Known rows, with every step that occurs
z-t-h-p-m: -2.41; +1.56; -2.96; +1.08; +2.30; -1.07; +0.68; -0.89; +0.33; -0.05; +0.38; -0.79; -0.79; +0.80; +0.52; -0.81; +1.82; -1.27; +0.37; +0.33; -0.20
k-m-t-h-p: -1.80; -1.08; -3.80; -0.04; -1.87; -0.23; -1.05; -0.20; +0.63; +0.66; -3.62; -2.31; -1.76; -0.98; -1.92; +0.48; +2.03; -0.88; -0.34; +0.90; -0.42
h-p-t: -0.83; -1.54; -2.59; +0.87; +1.34; -1.70; -0.04; -1.22; +0.16; +0.18; -0.11; -0.08; -0.07; -1.77; +0.03; -0.27; -0.26; -1.55; +0.01; +0.83; -0.20
v-h-p-m-t: -2.57; -1.51; -3.57; +1.19; +1.25; +0.15; -0.04; -0.44; +0.15; +0.41; +0.82; -1.92; -1.73; -1.81; -1.57; -1.01; +1.35; +1.84; +0.15; +0.17; +0.03
p-m: -1.43; -0.32; -4.11; +1.13; +1.03; -2.49; +0.41; -1.52; +0.51; -0.03; -0.05; -1.61; -1.19; -1.48; +0.18; -0.91; +0.09; -0.74; +0.23; +0.42; +0.09
k-r: +1.23; -1.29; -3.20; +0.79; -0.47; -3.89; -0.15; -3.74; +0.48; -0.42; -0.54; -1.21; -1.57; -1.36; +0.76; +0.12; +0.99; -3.27; -0.46; +1.03; -1.52
k-m-t-v-h: -0.88; -2.04; -4.23; +0.04; -2.81; -0.89; -0.52; -0.69; +0.67; +0.48; -3.94; -3.02; -3.30; -1.00; -2.39; +0.09; +2.98; -4.06; -0.15; -0.07; -0.74
v-h-p-t: -1.50; -2.11; -2.00; +0.98; +1.64; -1.40; +0.03; -1.34; -0.08; -0.06; -0.03; -0.15; -1.22; -1.70; -0.55; -0.60; +1.22; -2.61; -0.11; +0.06; -0.56
z-t-v-h-p-m: -1.79; +0.28; -2.68; +1.14; +2.39; -0.80; +0.86; -1.11; -0.11; -0.19; +1.33; -1.20; -1.04; +0.82; -0.07; -1.11; +2.21; -3.13; +0.26; -0.24; -0.68
z-t: -1.24; +0.16; -2.87; +0.45; +0.28; -3.38; +0.83; -1.87; -0.01; +0.26; +0.14; -0.05; -1.06; +0.33; +1.02; -0.28; +0.68; -4.27; +0.39; +0.48; -1.04
m-k-t-h-p: -3.12; -1.81; -2.82; -0.24; -1.92; -0.90; -1.25; -1.50; +0.19; -0.22; -0.28; -1.84; -1.88; -0.20; -1.05; -0.04; +2.23; -0.23; -0.43; +0.84; -1.14
h-p: -1.35; -1.51; -2.60; +0.37; +0.92; -2.62; -0.05; -1.68; -0.38; +0.06; +0.20; -0.20; +0.00; -1.24; +0.07; -0.42; +0.05; -1.29; -0.23; +0.96; -0.62
v-h-p-t-m: -1.88; -2.34; -1.35; +1.20; +1.58; -1.10; -0.08; -0.96; +0.30; -0.30; -1.94; -1.37; -1.24; -1.24; -0.85; -0.72; +0.16; -2.03; +0.09; +0.20; -0.31
h-p-m-k-t: -2.96; -1.88; -3.96; +0.64; -0.55; -0.15; -1.08; -1.21; +0.15; +0.36; +2.60; -2.94; -1.00; -1.18; -0.78; -0.57; -0.53; +2.03; -0.05; +0.99; -0.92
p-t: -0.57; -1.23; -3.22; +0.89; +0.34; -2.61; +0.28; -1.55; +0.63; +0.06; -1.25; -0.39; -1.22; -1.79; +0.17; -0.24; +0.27; -2.84; +0.25; +0.45; -0.01
h-p-t-m-k: -1.07; -2.05; -2.49; +0.75; -0.35; -0.52; -1.07; -1.16; +0.74; -0.55; -1.93; -2.39; -0.55; -1.06; -0.50; -0.13; -1.76; -2.18; +0.33; +1.02; -0.45
t-h-p-m: -2.21; +0.24; -3.25; +1.00; +1.83; -1.18; +0.04; -1.05; +0.50; -0.40; -0.74; -1.27; -0.91; -0.86; -0.31; -0.91; +1.73; +0.27; -0.09; +0.46; +0.31
h-p-m: -1.73; -0.67; -3.51; +1.11; +2.15; -1.58; +0.10; -1.22; +0.06; +0.08; +1.13; -1.30; -0.09; -1.49; +0.03; -0.97; -0.46; +0.50; +0.01; +0.78; -0.03

Rows
-2.11; -0.92; -3.10; +0.15; -0.44; -0.84; -0.30; -0.62; +0.38; +0.17; -2.04; -0.68; -1.36; -0.96; -1.22; -0.14; +2.71; +0.53; -0.09; +0.74; +0.19  m-t-h-p
-1.78; -0.57; -3.73; +0.22; -1.43; -1.72; +0.05; -0.95; +0.86; -0.08; -3.14; -0.99; -2.53; -1.02; -1.06; -0.19; +3.23; -0.73; +0.14; +0.41; +0.30  m-t-h
-1.61; -1.03; -4.37; +0.99; -0.17; -0.39; +0.43; -0.64; +0.79; -0.05; -1.30; -2.49; -2.83; -1.22; -1.67; -1.06; +3.04; -0.66; +0.33; -0.41; +0.46  p-m-t-v-h
-1.23; -1.75; -1.95; +1.08; +1.39; -1.40; -0.17; -0.85; +0.56; -0.04; -2.04; -1.25; -0.04; -1.30; -0.23; -0.38; -1.27; -0.97; +0.17; +0.97; +0.12  h-p-t-m
+0.59; -2.74; -1.90; +1.22; -0.55; -0.60; -1.33; -3.04; +0.90; -1.08; -1.40; -3.15; -2.13; -1.16; -0.59; +0.02; +0.07; -3.72; -0.21; +0.71; -1.94  v-h-p-t-m-k-r
-2.27; -1.70; -4.05; +0.45; -0.84; +0.24; -0.96; -1.07; +0.36; +0.10; +1.52; -3.21; -0.95; -0.56; -1.08; -0.61; +0.60; +0.83; -0.13; +0.80; -0.56  h-p-m-k-t-v
-1.47; -0.31; -2.77; +0.34; -1.42; -2.19; -0.19; -1.77; +0.53; -0.51; -1.62; -2.30; -1.55; +1.01; +0.50; -0.17; -0.84; -4.89; +0.70; +0.69; -1.30  z-t-m-k
-1.62; -0.89; -3.99; +0.76; +0.43; -0.72; -0.80; -1.54; +0.24; -0.41; +1.26; -2.40; -0.55; -1.23; -0.23; -0.69; -0.87; -0.60; +0.19; +0.93; -0.64  h-p-m-k
-2.36; -2.35; -3.64; -0.09; -2.73; -2.23; -0.89; -1.96; +0.24; +0.15; +0.47; -2.19; -2.14; -0.95; -0.55; -0.09; +0.52; -1.29; -0.11; +0.77; -1.36  m-k-t
-0.92; -1.42; -2.57; +1.13; +0.35; -2.27; +0.14; -1.16; +1.02; -0.17; -3.21; -1.62; -1.24; -1.32; -0.06; -0.39; -0.76; -2.32; +0.41; +0.53; +0.26  p-t-m
+0.15; -0.19; -3.85; +0.97; -0.18; -0.70; -1.17; -3.12; +1.04; -1.20; -0.14; -3.05; -1.78; -0.76; -0.02; -0.23; +1.67; -1.42; -0.34; +1.05; -1.33  t-h-p-m-k-r
-1.96; -0.96; -4.20; +1.08; +1.02; -0.11; -0.12; -0.35; +0.37; +0.68; +0.83; -1.81; -0.48; -1.86; -0.95; -0.67; -0.14; +2.81; +0.28; +0.89; +0.40  h-p-m-t
-1.03; -1.58; -2.69; +0.28; -0.26; -2.93; +0.47; -2.00; +0.07; -0.67; -1.95; -0.84; -2.31; -0.58; -0.67; -0.72; +3.19; -4.89; -0.18; -0.27; -0.61  t-v-h
-1.66; -0.63; -4.86; +1.09; -0.02; -1.01; +0.17; -0.65; +0.90; +0.57; -0.36; -2.14; -1.66; -1.90; -0.80; -0.69; +0.49; +1.47; +0.50; +0.49; +0.55  p-m-t
-2.54; -3.08; -2.54; -0.23; -1.84; -0.64; -1.02; -1.64; -0.24; -0.22; +0.60; -2.21; -2.13; -0.21; -1.63; -0.33; +2.56; -2.11; -0.52; +0.26; -1.54  m-k-t-v-h-p
-1.03; -0.31; -3.07; +0.75; +0.01; -2.22; +0.34; -1.33; +1.07; -0.40; -3.06; -0.35; -2.09; -1.10; -0.10; -0.28; +2.51; -3.15; +0.15; +0.10; +0.36  p-t-h
-0.47; -1.58; -2.78; +0.80; +0.18; -2.00; +0.48; -1.55; +0.61; -0.51; -2.25; -0.80; -2.39; -1.12; -0.71; -0.55; +2.90; -5.08; +0.06; -0.46; -0.10  p-t-v-h
-1.49; -0.59; -1.78; +0.38; +1.25; -1.83; +0.73; -1.53; -0.60; -0.18; +0.31; -0.06; -0.98; +1.06; -0.04; -0.57; +2.75; -5.12; +0.04; -0.02; -1.28  z-t-v-h-p
-1.61; -2.17; -3.75; -0.28; -3.10; -1.80; -0.78; -1.83; +0.41; -0.11; -0.59; -2.39; -2.13; -0.34; -0.87; -0.05; +1.64; -2.38; -0.16; +0.70; -1.00  m-k-t-v
-1.16; -0.20; -2.42; +0.35; +0.19; -2.77; +1.14; -1.83; -0.01; -0.38; -0.85; -0.39; -2.21; +1.01; +0.11; -0.61; +3.25; -6.34; +0.20; -0.41; -1.07  z-t-v-h
-2.87; -1.43; -3.43; -0.23; -2.98; -1.80; -0.88; -1.79; +0.63; -0.31; -1.38; -2.15; -3.05; -0.28; -0.90; -0.01; +2.71; -1.59; -0.18; +0.47; -0.98  m-k-t-h
-2.10; -0.04; -3.81; +0.60; +0.12; -0.35; -0.79; -1.33; +0.65; -0.81; -0.51; -2.36; -1.42; -0.62; -0.53; -0.72; +1.26; -0.90; +0.11; +0.57; -0.25  t-h-p-m-k
-1.74; +1.04; -2.69; +0.31; +0.08; -3.04; +0.84; -1.68; +0.39; -0.25; -1.69; -0.04; -1.91; +0.99; +0.70; -0.31; +2.86; -4.56; +0.29; +0.17; -0.65  z-t-h
-3.07; -1.97; -2.90; +0.90; +1.01; -0.40; +0.01; -0.85; -0.04; +0.18; +1.42; -2.26; -1.63; -0.64; -1.44; -1.09; +2.52; +1.01; -0.32; -0.03; -0.38  k-t-v-h-p-m
